What can hang from each mark
Z991: Z776
Z755: Z543
Z543: Z755 Z991
Z324: Z20
Z844: Z622
Z622: Z231 Z324 Z776 Z844
Z776: Z124 Z622 Z991
Z231: Z597 Z622
Z989: Z124
Z124: Z776 Z989

In the rows, 128 means zero.
Known rows, with every way that one mark hangs from another
Z622{Z231 Z324}: [154 143 127 131 102 130  87  86  82  91 158  89  99 101 122 106 113 120
  99 139 138 141 126 131]
Z776{Z124{Z989} Z622{Z231 Z324 Z844} Z991}: [170 155 147 189 101 137  39  52 108  49 140  89 146  20 113  82  80 157
  75 151 133 128 164 106]
Z543{Z755 Z991{Z776{Z124 Z622{Z231 Z324}}}}: [166 154 134 152 141 151  25  89  83  41 133 147 122 101 149  93 150 174
  50 145  83 109 162 131]
Z776{Z622 Z991}: [131 140 153 134  98 135 104 139 158 105 130 129 158 112 115 102 137 139
 106 137 139 113 174 128]
Z989{Z124{Z776}}: [142 140 138 146 153 154 117 109  81 115 110 142 102 117 122 126 118 150
 117 119 138 105 111 126]
Z324{Z20}: [126 149 147 139 138 154 148 132 143 132 132 114 143 150 159 129 174 133
 110 115 117 121 128 131]
Z755{Z543{Z991{Z776{Z622{Z231 Z324 Z844}}}}}: [184 187 137 170  92 126  45  69  56  93 173 131  99  92 126 118 121 163
  55 148 121 130 205 128]
Z989{Z124{Z776{Z622{Z324} Z991}}}: [153 159 166 152 113 151  83 101  92  82 122 133 124  98 101 117 127 139
  78 142 141  94 148 131]
Z124{Z776}: [145 132 132 137 128 145 155 107  96 118 123 157 108 122 141 137 117 151
 128 117 130 105 120 127]
Z622{Z231 Z776 Z844}: [175 120 104 156 102 141 120  81  74 103 165 119  71  69 129  69  84 190
 112 123 148 168 146 143]
Z231{Z622{Z324 Z776{Z991} Z844}}: [172 139 129 155  66 122  98 111 114  73 140 147 103  80 115 107  96 150
  69 128 132 154 178 145]
Z755{Z543}: [121 175 123 135 127 134 108 114  99 142 148 135 120 127 122 146 135 130
 118 137 144 128 148 116]
Z844{Z622}: [130 147 129 119 109 134 115 123 134 105 116 160 143 129 141 120 129 136
 134 132 118 130 141 126]
Z622{Z324 Z776 Z844}: [170 133 128 157  85 116 114  75  85 100 158 131  98  82 110 127  99 146
  73 156 125 159 148 159]
Z543{Z755 Z991{Z776{Z124{Z989} Z622}}}: [144 136 124 173 168 153  59  97 114  72 108 164 159 113 158 109 130 174
  74 144  73  96 158 132]
Z543{Z755 Z991{Z776{Z124{Z989} Z622{Z844}}}}: [156 134 124 182 157 142  51  89 113  71 114 162 148  89 156 107 116 190
  67 150  74 114 168 128]
Z991{Z776{Z622}}: [136 133 143 130 119 151 144 100 108 126 109 174 120 144 128 121 157 141
  98 140 110  98 182 123]
Z991{Z776{Z124{Z989} Z622{Z324}}}: [145 149 149 169 141 155 108  48  88  90  96 162 145 104 121 141 131 123
  75 156  96  82 164 111]
Z231{Z597 Z622{Z776}}: [158 149 138 149 127 146 139 141 152 137 109 195 124 122 145 110 121 142
 126 108 131  98 135 127]
Z231{Z597 Z622{Z324 Z776{Z991} Z844}}: [178 164 144 169  85 126  99 127 154  91 140 162 121  74 124 106  90 142
  86 142 124 120 153 140]
Z776{Z622{Z844} Z991}: [146 134 152 147  83 122  97 128 156 102 137 124 144  83 113  98 119 160
  96 145 134 137 184 126]
Z991{Z776{Z124}}: [130 144 122 144 165 163 131 103  97  98 105 166 117 120 129 128 146 143
 116 132  97  94 139 106]
Z231{Z597 Z622{Z776{Z124}}}: [158 160 144 160 153 156 121 135 148 121  93 206 131  99 145 112 132 149
 127 100 124  86 124 109]
Z124{Z776 Z989}: [142 121 118 172 139 146 159  77  96 123 119 141 129 109 147 139  74 142
 132 125 128 103 111 131]
Z124{Z776{Z622 Z991} Z989}: [147 132 140 176 112 152 138  87 125 104 120 144 156  97 136 116  83 152
 111 134 136  89 152 129]
Z991{Z776{Z124{Z989} Z622}}: [134 140 138 168 157 163 127  67 101 109  87 173 147 110 131 125 133 144
 102 136 102  81 164 105]

Rows
[142 159 123 150 122 162 102 122 129  60 125 174 151  93 127  89 121 164
 121 130 121 115 147 131] : Z844{Z622{Z776{Z124 Z991}}}
[152 170 142 141  92 157 130  93 112  87 142 157 139 136 150 123 157 136
  79 139 110 126 151 157] : Z844{Z622{Z324{Z20} Z776}}
[146 131 119 142 100 143 126 147 133  94 124 165 119 119 126  94 115 151
 107 102 141 130 166 139] : Z231{Z622{Z776{Z991}}}
[192 154 130 173  96 135  97  74  94  98 175 117  84  54 125  85  77 159
  92 155 133 139 127 146] : Z622{Z231{Z597} Z324 Z776 Z844}
[154 169 169 146  84 158  84 104 129  73 159  83 142 106 135  85 159 137
  65 135 137 118 173 132] : Z776{Z622{Z231 Z324{Z20}} Z991}
[167 158 119 165 115 162  72  84  76  38 167 102 108  59 108  76 101 154
  85 138 141 125 133 137] : Z622{Z231 Z324 Z776{Z124 Z991}}
[140 142 113 151 174 151  63 131 112  63 123 159 133 121 156 115 142 174
  86 138  70 107 135 134] : Z543{Z755 Z991{Z776{Z124}}}
[152 185 136 192 154 146  69  83  86 110 128 164 156 108 133 138 126 150
  86 135 109  88 181 113] : Z755{Z543{Z991{Z776{Z124{Z989} Z622}}}}
[159 154 158 153 117 141  97  60  86  86 107 171 116  87 113 136 151 148
  66 156  92 106 181 108] : Z991{Z776{Z124 Z622{Z324 Z844}}}
[129 138 111 170 174 163 135  79  97 101 102 154 135 110 134 130 111 136
 117 139  96  91 133 107] : Z991{Z776{Z124{Z989}}}
[168 140 124 164  75 122  99  99 106  72 171 110 112  72 101 109  82 148
  71 166 128 153 158 163] : Z622{Z324 Z776{Z991} Z844}
[156 129 100 182 157 168 110  60  71  91 135 124 114  70 134  75  81 169
 125 112 143 124 119 126] : Z622{Z231 Z776{Z124{Z989}}}
[168 161 158 150  98 108  95 123 155 118 116 158 121  87 135 137 112 121
  99 136 115 121 137 113] : Z231{Z597 Z622{Z324 Z844}}
[168 155 131 203 139 148 104 121 163  94 109 173 148  48 141  91  70 167
 117 121 122 102 138 111] : Z231{Z597 Z622{Z776{Z124{Z989} Z991} Z844}}
[149 134 132 131 115 162 128  82  86 111 123 155  97 128 132  90 146 158
 102 131 124 107 180 118] : Z991{Z776{Z622{Z231}}}
[163 171 179 169 110 158  91  96 103  81 129 121 123  89 124 118 144 160
  57 142 130 108 159 131] : Z989{Z124{Z776{Z622{Z324{Z20} Z844} Z991}}}
[183 153 132 168  89 152 113  62  71  85 180  93  81  82 144  88 123 170
  60 134 131 163 148 154] : Z622{Z231 Z324{Z20} Z776 Z844}
[165 158 126 168 163 172 109 101 107 104 137 148 112  71 139  71 110 169
 136 118 137  97 104 118] : Z622{Z231{Z597} Z776{Z124}}
[153 157 139 182 166 180 114  63 108 110 100 162 136  87 144  92 119 154
 117 137 108  66 147  94] : Z991{Z776{Z124{Z989} Z622{Z231{Z597}}}}
[166 178 139 169 115 126  76  99  89 120 150 160 121 113 131 134 131 167
  77 141 113 120 206 127] : Z755{Z543{Z991{Z776{Z622{Z844}}}}}
[176 159 152 154  99 147 105  65  99 105 137 148  96  87 129 100 123 150
  79 165 109 107 174 119] : Z991{Z776{Z622{Z231{Z597} Z324 Z844}}}
[156 144 126 150 157 161  43 106  95  58 125 159 121 106 157  79 151 193
  75 126  87 107 163 126] : Z543{Z755 Z991{Z776{Z124 Z622{Z231}}}}
[173 154 135 163  92 130  77 104 108  54 125 157 112  58 112 109 106 159
  71 123 127 141 167 125] : Z231{Z622{Z324 Z776{Z124 Z991} Z844}}
[163 171 166 149  89 142  68 115 150  85 154 105 145  81 118  82 120 127
  92 157 139 100 154 125] : Z776{Z622{Z231{Z597} Z324} Z991}
[162 191 148 160 109 128  66  92  79 107 152 155 131 132 120 151 146 131
  60 150 110 104 195 135] : Z755{Z543{Z991{Z776{Z622{Z324}}}}}
[155 159 164 185 103 164 135  71 123  89 135 123 165 106 148 134 115 135
  73 143 122  86 153 139] : Z124{Z776{Z622{Z324{Z20}} Z991} Z989}
[154 146 133 174 150 143  42  81 103  58 116 155 157 106 148 123 131 155
  51 160  70  96 158 138] : Z543{Z755 Z991{Z776{Z124{Z989} Z622{Z324}}}}
[176 158 131 159 111 150 105  85  96 101 166 123 100  89 128  89  97 135
 102 148 137 112 116 148] : Z622{Z231{Z597} Z324 Z776}
[177 176 184 161  95 144  93  82 134 115 146 111 127  81 150 102 152 148
  75 143 123 118 156 121] : Z776{Z622{Z231{Z597} Z324{Z20} Z844}}
[140 174 153 129  97 146 113 106 132  90 131 137 151 139 155 138 166 118
  90 142 103 123 143 136] : Z844{Z622{Z324{Z20}}}
[172 159 150 189 105 159 106  65 117  84 144 121 145  67 139  97  67 140
  98 151 139  76 135 128] : Z124{Z776{Z622{Z231{Z597} Z324} Z991} Z989}
